Each row was made from one path, in order. Every step used is in the known rows, and no mark comes twice. Write each row's path.
Known rows
naze-kemo-sasov: [-0.19  0.21  0.73  0.32  1.22  1.25  3.91  0.99 -3.41  1.64  4.08 -0.09
 -1.92 -3.08 -1.08 -1.45 -4.68  2.62  1.18 -1.94 -0.14]
runi-naze: [ 1.07  2.11 -0.19 -2.12 -0.72  0.31  2.35  2.09 -1.76 -0.08  0.24 -0.07
 -0.78  0.73 -0.11 -0.56 -0.15  4.11  0.39 -2.95  1.27]
lifif-roge: [-0.14 -0.94 -0.60 -4.98 -1.84  0.35  4.41  0.88 -2.67  1.71  2.34  1.11
  0.87  0.45 -1.55 -0.94 -0.75 -0.17 -0.13 -1.57  2.85]
tatisu-roge-lifif-naze-kemo: [-0.20  0.17 -1.48 -3.23  1.17  2.33  1.04  0.85 -4.35  1.35  0.27 -0.72
  0.12 -2.31 -1.89 -2.41 -1.94  1.16 -0.93 -2.80  1.01]
roge-telunol-sasov: [-2.52 -0.47 -0.40 -2.64  0.88  3.08  4.67  2.17 -2.80  1.15  1.22 -0.83
 -1.91 -0.52 -1.62 -1.20 -0.91  0.72  1.42 -0.60 -0.63]
sasov-kemo: [-0.80 -0.46  0.86 -1.89 -2.17  0.69  4.04 -0.26 -1.60  0.23  0.53 -0.94
 -1.67  2.22 -0.69  0.01 -1.79  3.41  2.59 -1.46  1.24]
telunol-sasov-runi-roge-tatisu: [ 2.23 -0.74 -2.00 -2.96 -0.83  0.77  5.32  3.20 -3.42  1.80 -2.16 -2.62
  1.79  0.36 -0.48  2.51 -0.90  0.17  1.90 -1.66  1.55]
kemo-sasov: [ 0.39  0.09  0.21 -0.13 -0.44  0.08  5.68  1.59 -2.07  1.49  3.07 -0.38
 -0.99 -2.28 -1.53 -0.43 -4.42  2.14  1.66 -1.44  0.63]
lifif-naze-kemo-sasov: [ 0.48 -0.25 -0.16 -0.24  1.28  1.30  3.91  0.96 -3.97  1.40  2.74 -0.08
 -1.58 -3.47 -1.39 -2.04 -4.49  2.81  0.61 -1.98 -0.19]
sasov-telunol: [-1.64 -0.05  0.83 -2.76 -1.02 -0.05  4.27  0.24 -2.60 -0.30 -0.04  0.65
  0.93  0.77 -1.93 -0.44 -2.30  2.98  1.69 -1.69  1.21]
roge-lifif-naze-kemo: [-0.26 -0.03 -1.48 -2.71  1.52  1.71  0.98  0.65 -5.18  1.58  0.64 -0.87
 -0.07 -2.21 -2.66 -1.95 -1.91  1.63 -1.12 -2.67  0.79]
telunol-naze-kemo-sasov-runi-roge-lifif: [ 3.18 -1.01 -1.68 -3.45 -0.45  2.13  2.98  1.83 -3.27 -0.06 -0.58 -2.60
  0.27 -2.69 -1.07 -0.12 -2.70 -1.22  0.58 -3.18  1.51]
tatisu-roge-telunol-sasov-runi: [ 1.39 -1.35  0.78 -5.68 -0.78  2.01  4.94  2.74 -5.18  0.76 -1.26  0.12
 -1.63 -0.71 -0.55 -1.19 -0.79 -0.07  0.25 -0.94  0.10]
sasov-runi-naze-lifif: [ 2.16  1.07 -0.05 -5.11  0.49  0.07  1.67  2.80 -2.71  0.96 -1.21 -0.99
 -0.55 -1.17 -0.71  0.63 -0.20  1.96 -0.48 -1.04  1.27]
sasov-telunol-naze-lifif-roge-tatisu: [ 0.49 -1.49 -2.72 -4.98  0.38  0.69  5.23  0.47 -2.67  1.87 -0.63 -2.00
  3.44 -0.48 -2.21  1.38 -0.01 -0.73  0.62 -0.50  2.51]
naze-lifif-roge-telunol-sasov-kemo: [-2.12 -2.17  0.46 -3.99 -0.38  3.53  4.66  0.12 -1.28 -0.41  0.66 -1.33
 -2.65  0.99 -0.10 -1.03 -0.71  1.38  3.05 -0.51 -0.36]
tatisu-roge-telunol: [-2.67  0.52 -1.56 -3.38  0.25  3.74  3.16  1.76 -1.38  1.36 -0.36 -2.04
 -0.53 -0.46 -1.77 -0.97  0.54 -0.94  0.26 -2.07  2.15]
telunol-naze-lifif-roge: [ 0.91 -0.72 -1.48 -6.41 -0.25  0.94  3.51  0.41 -2.49  1.59  0.92  0.30
  0.89 -0.94 -1.61 -0.95 -0.62 -0.69 -1.19 -0.14  2.81]
kemo-sasov-runi-naze: [ 3.83  0.60  0.84 -3.09 -1.00  0.18  3.67  2.50 -3.68 -0.68 -0.38  0.25
 -1.66 -0.82  0.65 -0.84 -1.06  3.63  0.44 -2.99  0.54]
kemo-sasov-runi-naze-lifif-roge: [ 2.09 -1.26 -0.28 -6.50 -0.45  0.88  3.81  1.73 -2.43  0.67  1.39  0.52
  0.19 -1.55 -0.25 -0.82 -0.50 -0.21 -0.17 -1.41  1.95]
kemo-sasov-telunol-naze-lifif: [ 0.84  0.44 -0.78 -3.79  1.32  0.80  3.37  0.19 -2.16  0.50 -0.77 -0.88
  0.10 -2.29 -1.94 -0.50 -2.79  1.74 -0.01  0.53  1.06]

Which path is each row?
[-0.17 -0.90 -0.88 -6.24 -0.51  0.59  3.51  1.30 -2.06  2.07  1.91  0.34
  1.10 -0.67 -1.74 -0.29 -0.61 -0.91 -0.40 -0.63  2.77] => naze-lifif-roge
[ 0.76 -1.81 -2.51 -4.33  0.64  0.84  6.02  0.42 -2.39  1.63 -0.04 -2.12
  3.07 -1.40 -2.00  1.20 -0.92 -0.65  1.10 -0.52  2.13] => kemo-sasov-telunol-naze-lifif-roge-tatisu
[-0.02  1.06 -2.10 -4.70  1.74  2.47  2.09  0.87 -1.74  1.60 -1.69 -2.19
 -0.30 -1.93 -2.06 -0.48 -0.51 -0.17 -1.21  0.29  1.95] => tatisu-roge-telunol-naze-lifif
[ 2.40 -1.11 -1.28 -3.38 -0.60  1.86  3.01  2.49 -3.05  0.29  0.09 -2.63
  0.48 -2.56 -1.15  0.38 -2.71 -1.35  1.13 -3.52  1.47] => naze-kemo-sasov-runi-roge-lifif
[ 2.93 -1.16 -2.96 -4.92 -1.28  0.85  3.15  2.38 -3.82  0.19 -3.26 -1.98
  1.53 -1.47 -2.49 -0.41 -1.35 -0.12 -0.43 -2.68  2.09] => sasov-runi-roge-lifif-naze
[ 3.48 -1.33  0.97 -3.59 -0.24  0.23  4.26  1.73 -6.81  1.20  0.17  0.46
 -1.50 -2.57 -1.13 -1.33 -3.19  1.79 -0.42 -1.76  0.27] => lifif-naze-kemo-sasov-runi
[ 2.11 -1.69 -2.09 -4.96  0.23  0.47  5.51  1.91 -2.95  1.93  0.02 -2.18
  2.44 -1.34 -1.26  1.67  0.00 -0.75  0.90 -1.27  1.96] => kemo-sasov-runi-naze-lifif-roge-tatisu
[ 3.54 -1.86  0.51 -3.96 -0.10  0.45  4.22  1.73 -6.58  0.88  0.14 -0.32
 -1.03 -3.18 -1.54 -1.18 -3.12  0.68 -0.37 -2.15  0.39] => roge-lifif-naze-kemo-sasov-runi
[ 0.87  0.35  0.11  0.08  1.49  1.65  3.93  0.03 -3.78  1.25  3.06 -0.07
 -2.12 -3.29 -0.93 -2.18 -4.73  2.81  0.34 -1.51 -0.15] => telunol-naze-kemo-sasov
[ 1.08 -0.59 -0.94 -0.62  1.11  2.04  3.59  1.38 -3.28  0.67  2.13 -1.19
 -1.10 -3.92 -1.07 -1.71 -4.56  1.58  1.07 -2.73 -0.03] => runi-roge-lifif-naze-kemo-sasov
[-0.17  0.03 -1.77 -4.13 -1.35  1.57  3.64  1.97 -0.43  0.82  0.54 -1.92
  1.75 -1.65 -1.81 -0.40 -1.86 -1.52  0.89 -2.77  2.41] => tatisu-roge-lifif
[-0.12 -0.60 -1.02 -2.62  0.92  4.01  2.56  2.24 -3.98  0.84 -0.77 -2.73
 -1.86 -1.34 -1.05 -0.31 -0.39 -0.88  0.51 -2.84  1.25] => naze-kemo-sasov-runi-roge-telunol
[ 2.67 -1.41 -2.76 -5.07 -1.13  1.40  3.69  2.61 -3.74 -0.11 -2.99 -1.59
  1.10 -1.64 -2.01 -0.84 -1.64 -0.10  0.00 -2.32  1.19] => telunol-sasov-runi-roge-lifif-naze
[ 0.52 -1.11 -1.04 -6.63 -0.25  1.13  3.73 -0.08 -2.41  0.76  0.55  0.63
  1.20 -0.83 -1.52 -1.17 -0.82 -0.44 -0.73 -0.21  2.51] => sasov-telunol-naze-lifif-roge
[-1.80 -1.05 -0.72 -4.68  1.28  3.84  4.33  2.25 -2.12  0.33  1.22 -0.54
 -1.69 -0.95 -0.63 -1.69  0.26 -0.06  1.11 -0.83 -0.46] => runi-naze-lifif-roge-telunol-sasov
[ 0.29  1.08 -2.30 -3.37  0.50  3.37  3.27 -0.10 -2.62  0.60 -1.90 -1.41
 -0.76 -0.69 -1.66 -2.11 -0.28  0.42 -1.36 -1.01  2.13] => tatisu-roge-telunol-naze
[-0.82 -1.51  0.41 -1.84  0.71  1.54  4.46 -0.16 -3.23 -1.13  1.04 -0.03
  0.30 -2.61 -1.77 -1.95 -4.18  2.42  2.05 -2.45 -0.14] => roge-lifif-naze-kemo-sasov-telunol
[ 0.26 -0.62 -0.43 -0.99  1.88  2.95  4.02 -0.22 -3.89  1.03  3.27 -0.42
 -2.12 -3.54 -1.17 -2.66 -3.50  1.20  0.12 -1.70  0.15] => lifif-roge-telunol-naze-kemo-sasov
[-0.14 -0.36 -1.44 -3.48 -0.13  3.26  2.69  2.58 -3.46  0.91 -1.94 -2.80
 -1.06 -0.01 -1.50  0.41  0.62 -1.05  0.25 -2.54  2.09] => sasov-runi-roge-telunol
[ 1.17 -0.76 -1.15 -3.76  1.22  2.53  1.41  1.58 -5.71  0.81 -0.49 -0.67
 -0.63 -2.38 -1.22 -2.13 -2.08  1.14 -0.57 -2.65  0.04] => telunol-sasov-runi-roge-lifif-naze-kemo
[ 0.12 -1.19 -2.71 -4.56  0.19  0.25  5.02  1.50 -2.40  3.05  0.47 -2.35
  3.23 -0.44 -2.38  2.11  0.10 -1.10  0.71 -0.73  2.74] => naze-lifif-roge-tatisu
[ 0.31 -0.98 -1.64 -3.10  0.98  4.12  2.54  2.26 -4.37  0.64 -1.78 -2.74
 -1.60 -1.62 -1.26 -0.71 -0.25 -0.72  0.08 -2.87  1.21] => lifif-naze-kemo-sasov-runi-roge-telunol
[ 3.00 -1.10  0.71 -3.82  0.24  2.05  4.14  1.17 -6.01  0.78 -0.25 -0.08
 -2.03 -2.79 -0.39 -1.98 -2.55  0.63 -0.61 -1.75  0.50] => tatisu-roge-telunol-naze-kemo-sasov-runi
[ 3.55 -1.70  0.44 -4.43 -0.44  1.05  4.32  1.91 -5.77  0.64 -0.22 -0.15
 -0.87 -3.30 -0.77 -1.67 -3.17  0.41 -0.24 -2.26  0.49] => tatisu-roge-lifif-naze-kemo-sasov-runi
[ 0.44  0.94 -2.30 -4.14  1.75  2.34  1.72  1.16 -2.02  1.43 -1.88 -2.63
 -0.43 -1.70 -2.07  0.18 -0.56 -0.07 -1.02  0.07  1.96] => runi-roge-telunol-naze-lifif
[ 1.34 -1.50  0.82 -5.11 -0.50  1.36  4.84  2.63 -5.97  1.02 -0.94 -0.10
 -1.77 -0.52 -1.22 -0.72 -0.72  0.36  0.11 -0.79 -0.02] => roge-telunol-sasov-runi
[-0.81 -1.39 -1.52 -6.19  0.99  3.32  2.65  1.55 -3.24  1.05 -0.20 -1.90
 -0.56 -0.99 -2.02 -0.62  2.17 -1.87 -0.74 -1.76  2.16] => sasov-runi-naze-lifif-roge-telunol
[ 2.45 -1.10  1.48 -4.99 -1.44  0.02  5.19  2.66 -5.86  1.13 -0.47  1.06
 -1.37 -0.19 -0.72 -0.63 -1.84  1.43  0.26 -0.51 -0.01] => telunol-sasov-runi
[-0.38  0.96  0.17 -1.94  1.68  1.94  1.42 -1.23 -5.15  0.61  0.67  0.66
 -1.04 -1.01 -1.33 -2.66 -2.48  3.38 -0.97 -1.59  0.47] => sasov-telunol-naze-kemo
